Every row comes from one small tree of marks. The marks that hang from a mark follow it in brackets, in the order of their numbers. Every link used is in the known rows. Which tree was each row made from?
Known rows:
K_131(K_485(K_51 K_968(K_161 K_628) K_990(K_920))): [ 68   5 -27  -2  46 -38  21  12 -50   2 -17  60  27  28 -35  20  -4  29
  47  -1   6 -25  40 -22 -22   0 -10  53 -35 -28 -12  -1   2  44   9 -19
  26  -1   3 -12 -32 -30 -19]
K_968(K_161(K_682 K_770(K_998(K_990(K_920)))) K_628): [  5 -11   0 -22  -9  13  -5 -13  10  -1   5 -24 -10 -10  -6  -5  -5  11
  15   0 -12  -3   4 -18  20   0  -6  16  -9   8 -11 -11   2  22  -2   3
 -10  11  -5  -1  -7 -29  -9]
K_485(K_51 K_968(K_161(K_682 K_770)) K_990): [ 47 -12 -11  16  17 -29  18   1 -17   4 -11  30  15  15 -33  -8 -24  18
  35  -5  11 -13  30 -24  -4 -20   0  50 -24 -10 -11  -8 -10  34   8  -1
  -1   1   5  -6 -22 -25 -14]
K_377(K_998(K_161(K_682) K_990)): [-15   0  -2  -8   2  12  -8  -4   6   8  -7  -9   5  -1  -4  -3  12  -6
 -20  13   3  -2  -1   2  -4   6   9  -8   9   2   6   0  -1  -7   1  -4
   3  -4  -1   3   9  -1   1]
K_998(K_161(K_682 K_770) K_680(K_885) K_990(K_920)): [-13  -5  13  -2 -25  14  -2   0  22  -3  10 -12  -9 -10  11   0  -5  -5
 -11   8  -3  15  -3   3  10  -5   4 -14   7   7   3   3  -2 -29   0   5
 -20  10  -3  -1  22   2   8]
K_475(K_920): [ 16  15 -13  -1  27  -3  -3   8 -23  -7  -4  37   0  16  -4  -3   8  15
  17 -12  10 -10  -4   6 -21  11  -2   6  -8 -14  -6   8   9  17  -6  -9
  14   6  -1 -15 -20  11   1]
K_377(K_998(K_161 K_990)): [-14   7  -4  -9  13   9  -8   1  -7   6  -9   0   7   4   0   5  19  -6
 -15  10   9  -5  -2   8 -10  11   8 -12   8  -5   4   3   6  -7  -2  -9
  15  -7   0   4   3   3  -1]
K_43(K_485(K_51 K_968(K_161(K_770) K_628))): [ 46   1 -14   7  37 -34  10   4 -23   2 -18  36  10  15 -33   5 -15  20
  38 -17   8 -27  35 -19  -7  -9  -4  51 -23 -16 -14  -9  -5  45   7   0
   8 -16  12  -2 -38 -30 -18]
K_131(K_485(K_968 K_990(K_920))): [ 49   5 -24   4  38 -27  15  18 -42  -2 -12  56  33  26 -27  18   5  18
  27   0   2 -15  17  -9 -24   1  -2  31 -33 -27   2   4  -2  27   3 -25
  32  10   2 -19 -19   0  -5]
K_377(K_998(K_161)): [ -2   8  -6   0  14   2  -4   0 -14   5  -5  12   8  10   3   4   8  -9
  -7   2  11  -6   4   6 -15   6   4  -4   2  -9   4   2   5   1   1  -6
  13  -5  -2  -4  -7   0   1]
K_998(K_161 K_680(K_885) K_990): [-13  10   5   1  -2  -5   0   8   0   0  -3   5  -6  -5  13   4   6   1
 -10   0   9   4  -5  16  -4   6   1 -19  19  -5   1   9   5 -27  -5   0
  -1 -19   4  12  12  15   2]
K_968(K_161(K_682 K_770(K_998(K_680)))): [  1 -18   7   6 -18   2   6 -17   5   0  11 -21  -8  -5   5 -20 -19   3
  10 -12  -4   8   8  -9  13 -10  -8  15  -8  11  -8  -7  -2   9   3  15
 -17   0   1  -2  -6 -13   0]
K_680(K_885 K_998): [ 20  26  -4  17  17 -23   0  16 -19   8  -5  33  -3   7   6  12  -6   4
  18 -12   7  -4  -7  10 -15  -5 -10  -8  16 -12   1   2   8   3  -9   9
   6 -22   3  12 -20  15  -2]
K_770(K_161 K_998(K_680(K_885))): [ -4   3   5   5 -11  -8   5  -1  -3  -2   8  -7  -2  -2  14   1  -5  -8
  -3  -6  -3   7  -7   5   4  -4  -2  -9   5   2   3   4  -1  -8   6   6
  -4 -10   4   1   4  10   4]
K_968(K_161(K_682 K_770(K_998)) K_628): [ 15 -10  -1  -9  -5  -1   0 -16   6   0   4 -15  -9  -7  -7 -14 -23   8
  24 -14  -6  -4  10 -18  17  -9  -7  25  -6   7 -13 -16  -1  32   2  13
 -13  -3   1   3 -19 -30 -11]
K_968(K_161(K_770)): [ 20   3  -6   8  14 -11   2  -2  -9   0  -4   9  -3   7  -2 -12 -10  15
  22 -21  11  -7   5   0  -4  -7  -6  19  -6  -9 -14  -7   6  26  -7   6
  -2  -4   3  -1 -24 -11  -8]
K_682(K_161(K_770(K_998(K_680(K_885) K_990(K_920))))): [-10  -8   9  -3 -23   8   2   1  18  -6  14 -22  -6 -10   8   3   4  -7
  -7   3 -16  10 -13   0  17  -3   0 -10  -1  12   1  -6  -6 -15   2   4
 -12  16  -4   2  17   7   4]
K_968(K_161(K_770) K_628): [ 23   5  -8  -7  16 -10   2  -5  -9  -1  -5   8  -8  -1  -5  -6 -16  17
  31 -22   7 -11  11  -9   4  -3  -9  24  -6  -8 -18 -12   9  34  -6   6
  -3 -10   3   2 -29 -23 -14]
K_680(K_998(K_990)): [  3  18  -7   3  24 -11  -5  10 -13   7 -14  13   0   4  -1   9  11   7
   3  -2   6  -8  -7   8 -12   7  -5  -8  11  -8   0   4   8   5 -12  -1
  15 -15   2  12 -14  14  -4]
K_207(K_998(K_161 K_990)): [-14   4  -2  -6  11   6  -9   0  -7   4  -7  -1   4   2   2   4  18  -5
 -14  10   7  -9  -2  10 -12  12   4 -13   9  -8   7   3   6  -8  -3  -9
  15  -6  -1   5   3   2  -3]
K_131(K_485): [ 28  13 -18   9  38 -21   3   9 -23  -1 -17  35  16  17 -14   4   6  17
  13 -13   6 -13   3   6 -24   2  -1  15  -6 -14  -4   3   2  25  -4  -5
  18  -9  10  -2 -18   3  -2]
K_207(K_998(K_161)): [ -2   5  -5   3  12   2  -5  -1 -15   3  -3  11   5   8   4   3   8  -8
  -4   2  11  -9   3  10 -18   6  -1  -5   2 -12   5   2   6   1   0  -7
  14  -5  -3  -3  -7   0  -1]
K_377(K_998(K_680(K_885) K_990)): [-14   7   2  -6   2  -4   2   6 -18   8   1   9   0   1   8  10  14   3
  -4  -2   5   5  -9  11  -3   7  -5 -18  16   1   4   5   8 -21  -5   4
  11 -22   3  12   4  15   2]
K_377(K_998(K_161(K_682 K_770) K_680 K_990(K_920))): [-28 -15  11 -11 -23  29  -6 -10  14   3  11 -23   0  -4   6   2   7 -16
 -21  19  -5  14   3  -2   8   2   6 -13  -4  11   8   2  -1 -26   5  -2
  -8  18  -8 -10  23  -6  10]
K_682(K_161(K_770(K_998(K_680(K_885) K_990)))): [-12  -6  12   2 -20  -1   3  -2  22  -4   7 -27  -9 -15   4  -4  -4  -8
  -9  -2 -13   9 -12   1  20  -6   3  -8   9  15   0  -9  -9 -12   2  12
 -13  -2   2  13  14   9   0]
K_43(K_485(K_990)): [ 35   2 -22  11  40 -24  11  17 -35   4 -19  52  26  20 -21   5   1  14
  19 -10  12  -7  12   3 -20  -2  -3  22 -14 -18   2   8   2  28   1 -14
  20   1  10  -3 -23   1  -7]
K_207(K_998(K_161(K_682 K_770) K_990(K_920))): [-14 -12   6 -10 -13  25 -11  -7  15   2   6 -19   0  -2  -1   1   9 -11
 -14  18  -5   2  -1  -2   2   0   7  -8  -2   5   9  -3  -2 -11   2  -5
  -5  22  -8  -9  15 -12   2]
K_475(K_920(K_990)): [ 19  13 -12  -3  26   9  -5  13 -20 -11  -3  46  -2  17  -8  -8  11  14
  21  -8  10 -12  -4  10 -30  18   0   3 -11 -12  -6  13  14  12  -5 -13
  13  20  -8 -27 -17  20   4]
K_998(K_161 K_680): [ -5   7  -4   6   7  -2   3   2  -9  -3  -2  13  -1   3  11  -2  -1  -1
  -7  -7  14   0   6  10 -12   7   0  -3   0 -11  -1   8   6  -6  -2  -6
   5  -8   0  -3  -1  10   5]
K_968(K_628): [ 17  18 -17 -11  29 -13  -1   5 -20  -1  -9  27  -1   4  -7   5  -2  16
  20 -17  10 -14   3  -2  -8   8  -7  14  -3 -13 -10  -4   9  30  -7  -5
  13 -14   1   0 -24  -2  -8]

Which tree is each row?
[-18  -4   9  -5 -24  13  -1  -1  13  -1  12 -13  -6  -9  15   3   6  -8
 -17  14  -8  11  -5   5   7   3  -1 -20   8   7   7   8  -1 -30   3  -1
  -9   4  -5   0  24   6   9] : K_770(K_998(K_161(K_682) K_680(K_885) K_990(K_920)))
[  4  -1   0   8  -2   4  -4  -6  17  -1  -3  -2  -1  -3  -5 -12 -15  -4
  -3  -4   6   2   4  -3   0  -9   8   8  -1   0  -1  -5  -6   9   2   3
 -13   7   2  -5  -1  -7   2] : K_998(K_161(K_682 K_770))
[  0  12   2  11  -1 -10   5   7  -7  -2   2  19  -4   0  17   2  -6  -1
  -1  -9  12   4   1  14 -10   1  -4 -11  12  -9   0   8   5 -18  -1   4
  -2 -17   3   4   2  14   5] : K_998(K_161 K_680(K_885))
[ 10  17   4  20  -2 -11  -3   7   6   8  -1  15  -6  -2   7   3 -15  -8
   3   1   4   2   1   7  -8 -10  -2 -11  20  -5   6   1  -1 -11  -2  11
 -12 -17   2  11  -5   9   2] : K_680(K_885 K_998(K_161(K_682)))
[-23 -10   4  -8 -17  21  -4  -6  11  -2   8 -20  -1  -5  11  -1  11  -7
 -22  16  -7   8  -1   1   4  10   2 -12  -4   6   6   9   0 -19   3  -9
  -2  15  -8  -8  21   2   9] : K_770(K_998(K_161(K_682) K_680 K_990(K_920)))
[ 18  -6  -1   5  13 -18   5  -2  -8   0 -11  -2   6   7 -21  -3   1  12
  16  -1   1 -21  13 -16   1  -4   2  29 -13  -3 -10  -9  -7  23   4   1
  12  -9   5   1 -16 -19 -12] : K_485(K_51 K_968(K_161(K_770(K_998(K_990)))))
[-12  -3  -1  -4  -3  10  -7  -6  15   1  -5 -17   2  -7  -2  -9   7  -4
 -18  11  -3  -1  -3   0   2   5   8  -6   6   5   4   0  -5   0   2  -4
   0   1   1   4  10   0   0] : K_770(K_998(K_161(K_682) K_990))
[-14  -2  13  -1 -12  -3   2   0   3  -3   4 -13  -6  -7   7   2   0  -2
   1  -5  -6   9 -11   3  12  -4  -3 -14  12  12   1   0  -1 -14  -1  11
  -2  -9   4  12   9   6   1] : K_161(K_770(K_998(K_680(K_885) K_990)))
[ 45   5 -24   7  36 -27  16  19 -45  -1 -11  61  26  28 -26  17   5  16
  28   2  11 -19  20 -12 -24   2  -2  35 -31 -25  -2   6  -1  29   4 -25
  31  12  -3 -20 -21  -4  -7] : K_485(K_51 K_968 K_990(K_920))
[-10  -5  -3  -9  -6  18  -9  -3  12  -1   2 -13   3  -3   1  -2  14  -5
 -18  15  -8   0  -4  -2   0   8   6  -6  -3   3   4   4  -2  -2   2 -11
   2  17  -6  -8  12  -4   5] : K_770(K_998(K_161(K_682) K_990(K_920)))
[-20  -5  11   1 -22   4   0  -3  16   1   5 -18  -8 -13  11  -4  -1  -8
 -17   7  -5  11  -5   5   9  -1   3 -19  17  10   6   5  -5 -27   3   7
 -11 -12   3  12  22   9   5] : K_770(K_998(K_161(K_682) K_680(K_885) K_990))
[ -6  -9   3  -4  -5   6  -5  -8  16   0  -2 -20   0  -7 -11 -10  -1   1
  -3   2  -8   1  -8  -8  12  -5   6   4   0  14   0  -7  -8  12  -2   5
  -3   6   3   3   2  -6  -2] : K_161(K_682 K_770(K_998(K_990)))
[-17  -9   5 -11 -10  13  -1  -3  -2  -6   8 -15  -1   0   6   5  11  -3
  -4   3  -7   6  -8  -2   8   7  -2  -8 -11   7   2   3   4  -5  -2  -4
   8  17  -5  -8   7   0   5] : K_161(K_770(K_998(K_680 K_990(K_920))))
[ -6 -11   3   5 -12   2   5  -9  12  -7   8 -20  -2  -6   1 -11 -11 -10
  -6  -7  -8   6  -2  -3  11  -6   2   8 -10   9  -3  -9  -8   9   6   6
  -9  10  -2  -3   1   4   2] : K_682(K_161(K_770(K_998(K_680))))
[  4   3   6  17  -5   1  -7  -3  17   5  -3  -4  -4  -1   0  -4 -20 -15
  -1   3   2   4   7  -3  -2 -13   4  -2   6   1   5  -4  -5   0   1   9
 -14   1  -1   3  -6  -3   2] : K_680(K_998(K_161(K_682 K_770)))
[  5  17  -9  -1  21  -1  -6  12 -16   4  -7  18   2   9   2  16  18   7
   4   5   1  -8  -9   6 -14  11  -7  -9   2 -11   2   7  12   3 -13  -9
  17   1  -5   0 -12  12   0] : K_680(K_998(K_990(K_920)))
[ -8  -3   9  10 -22  -1   3  -4   9   0  10  -5  -6  -7  14  -5 -13 -10
  -8  -1  -2  12   1   4   4  -6  -1 -11  11   6   4   5  -5 -18   7   9
 -13 -11   1   4  11   7   7] : K_770(K_998(K_161(K_682) K_680(K_885)))
[-21  -3  14  -6 -20  16  -2   1   3   2  10  -8  -3  -2  16  14   9 -17
 -13  13  -1  14  -3   7   5   2   2 -25   8   5  10   4   5 -36   2   2
  -3   5  -6   0  20   0   7] : K_377(K_998(K_161(K_770) K_680(K_885) K_990(K_920)))
[  2  21   2   7   5  -1  -7  17  -3   5  -3  15  -4   2  13  19  11  -5
  -3  12   4  -2  -7  12 -12   5  -4 -25  17 -11   7   9   9 -22  -8  -3
   5  -5  -5   8   1  12   1] : K_680(K_885 K_998(K_161 K_990(K_920)))
[-23 -11   5  -7 -16   9  -1 -12  15   0   2 -34  -1  -9   3 -10   4  -4
 -22   8  -8   8  -5  -3  14   3   6  -5   1  13   4   2  -6  -5   6   0
  -8   1   3   1  16   6   5] : K_770(K_161(K_682) K_998(K_680 K_990))
[ -6   3  -1  -6   5  14  -9   3   7  -5  -3  -1   2   1   1   4  11  -2
  -8   7   2  -3  -3   3  -3   6   7  -6  -4  -5   1   1   4  -1  -5 -11
   3  18  -5  -8   6  -5   1] : K_998(K_161(K_770) K_990(K_920))
[-18  -5  11  -2 -22   2   1  -6  17   2   6 -28  -6 -12   7  -5  -2  -4
 -16   5  -9  12 -12   1  17  -4   3 -11  13  14   5   2  -7 -17   6   8
 -15  -9   6   8  19   9   4] : K_770(K_161(K_682) K_998(K_680(K_885) K_990))
[-17 -11   6  -3 -12   7   2  -8  19  -6   4 -32  -3 -11  -1  -9   1  -7
 -15   0 -10   5  -8  -2  16   1   6  -1  -3  14  -2  -8  -8   0   3   3
  -7   9  -1   5  12   6   0] : K_682(K_161(K_770(K_998(K_680 K_990))))
[  8  -5  -3   6  -1  -1   0  -5  13  -6   2 -13   3  -3  -8 -11  -8  -7
   0  -9  -7  -5  -5  -6   8  -7   6  12  -9   6  -4 -13 -10  24   4   2
  -5  12  -1  -3  -7  -2  -3] : K_682(K_161(K_770(K_998)))
[-15 -10  15   0 -24   1   2  -6  16   0   7 -22  -9 -12   3  -5  -9  -2
  -3  -2 -10  14 -10  -3  19 -10   0 -10  12  19   3  -3  -8 -15   2  16
 -15  -5   5  11  14   3   3] : K_161(K_682 K_770(K_998(K_680(K_885) K_990)))
[-16  -3  -1  -6  -8  16  -3   0   9  -2   3  -4  -2  -3   9   0   9   2
 -19  10   2   6   0   6  -3   9   2  -8  -2  -1   3   9   4 -18  -2 -10
  -4  11  -6  -9  17   7   9] : K_998(K_161(K_682) K_680 K_990(K_920))
[-12   3   5  -2 -15   9  -1   6  10   0   7   2  -7  -6  13   4   5   2
 -13   7   1   9  -5   9   0   4   0 -16  10   0   3   9   3 -29  -3  -2
 -10   1  -3  -1  20   9   9] : K_998(K_161(K_682) K_680(K_885) K_990(K_920))
[-29  -9   6  -6 -11  14  -4  -9   6   5   3 -17  -3  -5   7  -3   8  -6
 -22  13   3   5   3   8  -2   8   2 -15   8   4   8   4   1 -24   1  -2
   0  -7  -2   3  18   6   3] : K_207(K_998(K_161(K_682) K_680 K_990))
[ -2  -6  -3  -7  -4  13  -5  -2  17  -6   4 -22   2  -4  -7  -2  11  -5
  -9   5 -14  -2 -12  -6  10   1   6   4 -12   7  -2  -9  -6  13   0  -7
  -1  27  -7  -6   5  -2  -1] : K_682(K_161(K_770(K_998(K_990(K_920)))))
[  5  -9  -1   4  -4   1  -2  -9   9  -1   2  -8   2  -1  -9 -12 -12  -2
   6  -9  -6   1  -3 -10   7 -11   3  12  -6  10  -1  -8  -8  21   2   7
  -5   9   2  -4  -9  -8   1] : K_161(K_682 K_770(K_998))
[-20 -15   9  -7 -17  10   0 -11  15  -2   4 -27  -4  -9  -3  -9  -3  -2
  -9   0  -9  10  -5  -6  17  -3   2  -1   0  18   2  -3  -7  -3   1   7
  -7   3   2   3  12   0   3] : K_161(K_682 K_770(K_998(K_680 K_990)))
[-20  -2   8  -2  -4   8  -2  -3  10  -4  -4 -13  -5  -5   7  -4   1  -5
 -15   2   7   5   0   6   3   4   6 -10   4   2   0   2   2 -15  -1  -1
  -3  -1   1   2  12   3   2] : K_998(K_161(K_770) K_680 K_990)
[  9  23  -3   4  13  -9  -4  19 -15   6  -2  23  -2   5   7  20  13   6
  10   2   0  -4 -13  10 -12   5 -10 -16  13 -10   3   6  11  -9 -14  -1
  11  -9  -3   8  -9  16   0] : K_680(K_885 K_998(K_990(K_920)))
[  0  -6   9   9 -20  -6   7  -3  13  -6  12 -14  -7  -9   6  -6 -15 -10
   0 -11 -10   9  -7   1  13 -12   0  -1   2  11  -2  -9  -9  -3   6  14
 -15   1   1   4   5   8   2] : K_682(K_161(K_770(K_998(K_680(K_885)))))
[-11  -4  10  -6 -16   6   2   3  -1  -4  12  -9  -4  -4  12  10   6  -3
   1   0 -10  10 -12   2  10  -1  -5 -16   2   9   3   3   3 -17  -2   5
   0   7  -3   0  11   4   5] : K_161(K_770(K_998(K_680(K_885) K_990(K_920))))
[ -4   8  14  14 -13  -1  -8   3  26   7  -4 -10 -10 -11   2   2 -13 -12
  -5   9  -2   7  -4   2   7 -13   5 -17  25   7   7  -4  -5 -20  -2  16
 -20 -11   3  17   8   1  -1] : K_680(K_885 K_998(K_161(K_682 K_770) K_990))
[-11  -3  -1   1  -5  -1   3  -7  -5  -3   4 -12   3   2   9  -3   1  -7
  -8  -3  -1   3  -1   1   2   3   0  -1  -7   1   1   4   0   4   6  -2
   3  -2   2  -7   1   7   4] : K_770(K_161 K_998(K_680))
[  1 -15   6  -9 -17   1   6 -20   5  -1  10 -22 -14 -10   2 -13 -25   6
  18 -14  -6   5  14 -17  22  -7 -11  19  -8  11 -13 -11   0  18   4  16
 -17  -6   0   2 -11 -23  -6] : K_968(K_161(K_682 K_770(K_998(K_680))) K_628)
